Every row comes from one small tree of marks. The marks that hang from a mark follow it in brackets, in alphabetical order. Every link used is in the known rows. Which tree was each row made from?
(in the rows, 100 means zero)
Known rows:
gumi{foselun{gudu} nipupos}: 118	92	104	122	101	101	84	88	121	97	106	131	130	106	102	93	98	115	111
foselun{fupo gudu{nipupos{gumi kepa}}}: 112	100	101	136	116	110	89	83	116	97	106	48	104	120	100	90	94	108	104
foselun{fupo gudu{gumi}}: 96	95	99	135	78	83	85	68	88	104	101	57	125	102	128	83	93	116	113
fupo{foselun{gudu{nipupos}}}: 125	91	126	86	90	88	68	69	135	92	108	108	105	109	124	93	102	93	97
nipupos{gumi{foselun{fupo gudu}} kepa}: 89	88	95	144	112	101	78	100	81	115	103	68	136	117	92	82	91	116	106
nipupos{gumi kepa{foselun{gudu}}}: 136	84	95	149	117	90	88	88	107	93	100	62	101	115	79	77	94	113	108
kepa{foselun{fupo gudu{gumi}} nipupos}: 99	85	109	162	111	71	93	66	107	95	95	84	96	104	137	81	101	105	128
gumi{nipupos}: 127	97	117	93	96	107	105	89	106	70	100	147	121	106	102	94	101	117	110
gumi{foselun{fupo gudu} nipupos{kepa}}: 93	97	104	131	120	95	89	99	84	111	105	109	135	114	97	84	98	123	110
gudu{foselun nipupos{gumi}}: 127	81	115	92	98	118	83	82	122	75	99	131	103	110	108	94	106	99	130
foselun{fupo gudu}: 92	98	111	118	83	86	89	86	80	109	98	88	148	106	108	85	92	112	105
gudu{foselun{fupo} gumi{nipupos}}: 98	83	110	99	92	98	97	94	79	85	96	133	111	104	132	84	108	124	148
gudu{foselun gumi}: 110	77	107	95	75	88	81	67	81	78	97	128	113	101	125	82	107	113	134
gudu{gumi{foselun{fupo} nipupos{kepa}}}: 86	91	108	126	114	96	90	94	70	90	103	109	102	109	116	83	103	132	124
gudu{gumi{nipupos}}: 130	92	108	107	90	102	101	72	114	65	104	116	95	103	122	93	103	121	118
kepa{foselun{fupo gudu} nipupos{gumi}}: 109	82	111	159	124	92	100	90	118	100	93	95	111	113	112	84	96	101	123
fupo{foselun{gudu{gumi nipupos}}}: 127	87	115	101	85	86	62	54	143	86	111	78	76	106	142	91	102	98	106
gumi{foselun}: 93	88	120	101	86	95	77	84	81	91	98	144	137	101	101	89	98	110	105
gudu{gumi{foselun} nipupos{kepa}}: 104	93	113	123	107	98	69	57	107	77	110	94	79	107	118	90	105	114	111
foselun{fupo}: 83	97	124	97	82	91	97	93	60	95	93	124	149	104	106	85	96	115	108
nipupos{gumi kepa{foselun{fupo}}}: 102	85	115	132	117	90	100	115	62	95	89	85	112	114	82	74	96	119	119

Which tree is each row?
99	81	125	138	123	95	106	100	96	84	87	126	107	112	111	85	100	105	126 -> kepa{foselun{fupo} nipupos{gumi}}
127	104	106	120	109	94	83	59	124	84	111	83	106	114	101	91	99	104	94 -> foselun{gudu{nipupos{kepa}}}
107	92	122	133	128	102	97	106	95	90	94	76	86	114	92	83	100	110	120 -> gudu{nipupos{gumi kepa{foselun{fupo}}}}
112	93	113	103	118	103	91	92	89	80	104	152	118	112	91	88	104	122	108 -> gumi{foselun nipupos{kepa}}
115	82	95	135	92	108	72	84	118	102	104	91	129	109	97	90	91	106	107 -> nipupos{gumi{foselun{gudu}}}
85	97	119	110	120	99	95	109	66	97	99	141	131	113	96	85	102	127	113 -> gumi{foselun{fupo} nipupos{kepa}}
96	90	121	144	119	75	97	80	98	102	92	115	123	108	118	82	100	101	119 -> kepa{foselun{fupo gudu} nipupos}
97	96	123	137	116	82	89	78	88	89	97	69	69	105	118	79	105	116	124 -> gudu{gumi nipupos{kepa{foselun{fupo}}}}
110	99	106	126	113	96	67	66	119	98	112	95	107	111	101	91	100	105	95 -> gumi{foselun{gudu{nipupos{kepa}}}}
81	99	117	125	99	97	72	86	110	116	104	96	128	104	117	93	96	103	108 -> gumi{foselun{fupo gudu{nipupos}}}
100	101	106	137	87	92	81	61	120	98	107	50	96	103	136	91	97	107	115 -> foselun{fupo gudu{gumi nipupos}}
79	82	114	116	95	109	83	111	74	104	93	111	137	107	100	89	92	116	116 -> nipupos{gumi{foselun{fupo}}}
114	88	111	116	119	118	76	81	116	79	106	103	92	116	93	95	100	107	106 -> gudu{nipupos{gumi{foselun} kepa}}
115	90	104	153	103	83	98	89	109	101	98	74	94	102	122	80	99	120	132 -> kepa{foselun{fupo gudu{gumi{nipupos}}}}
86	90	123	117	106	120	80	101	107	98	99	105	112	107	108	96	97	106	118 -> gudu{nipupos{gumi{foselun{fupo}}}}
137	79	105	154	121	96	95	75	138	83	97	105	98	114	107	88	98	95	117 -> kepa{foselun{gudu} nipupos{gumi}}
114	90	113	149	112	102	87	96	131	109	97	57	97	107	105	88	94	101	123 -> kepa{foselun{fupo gudu{nipupos{gumi}}}}
108	84	105	117	109	107	80	92	84	83	101	112	118	115	85	86	97	117	105 -> nipupos{gumi{foselun} kepa}
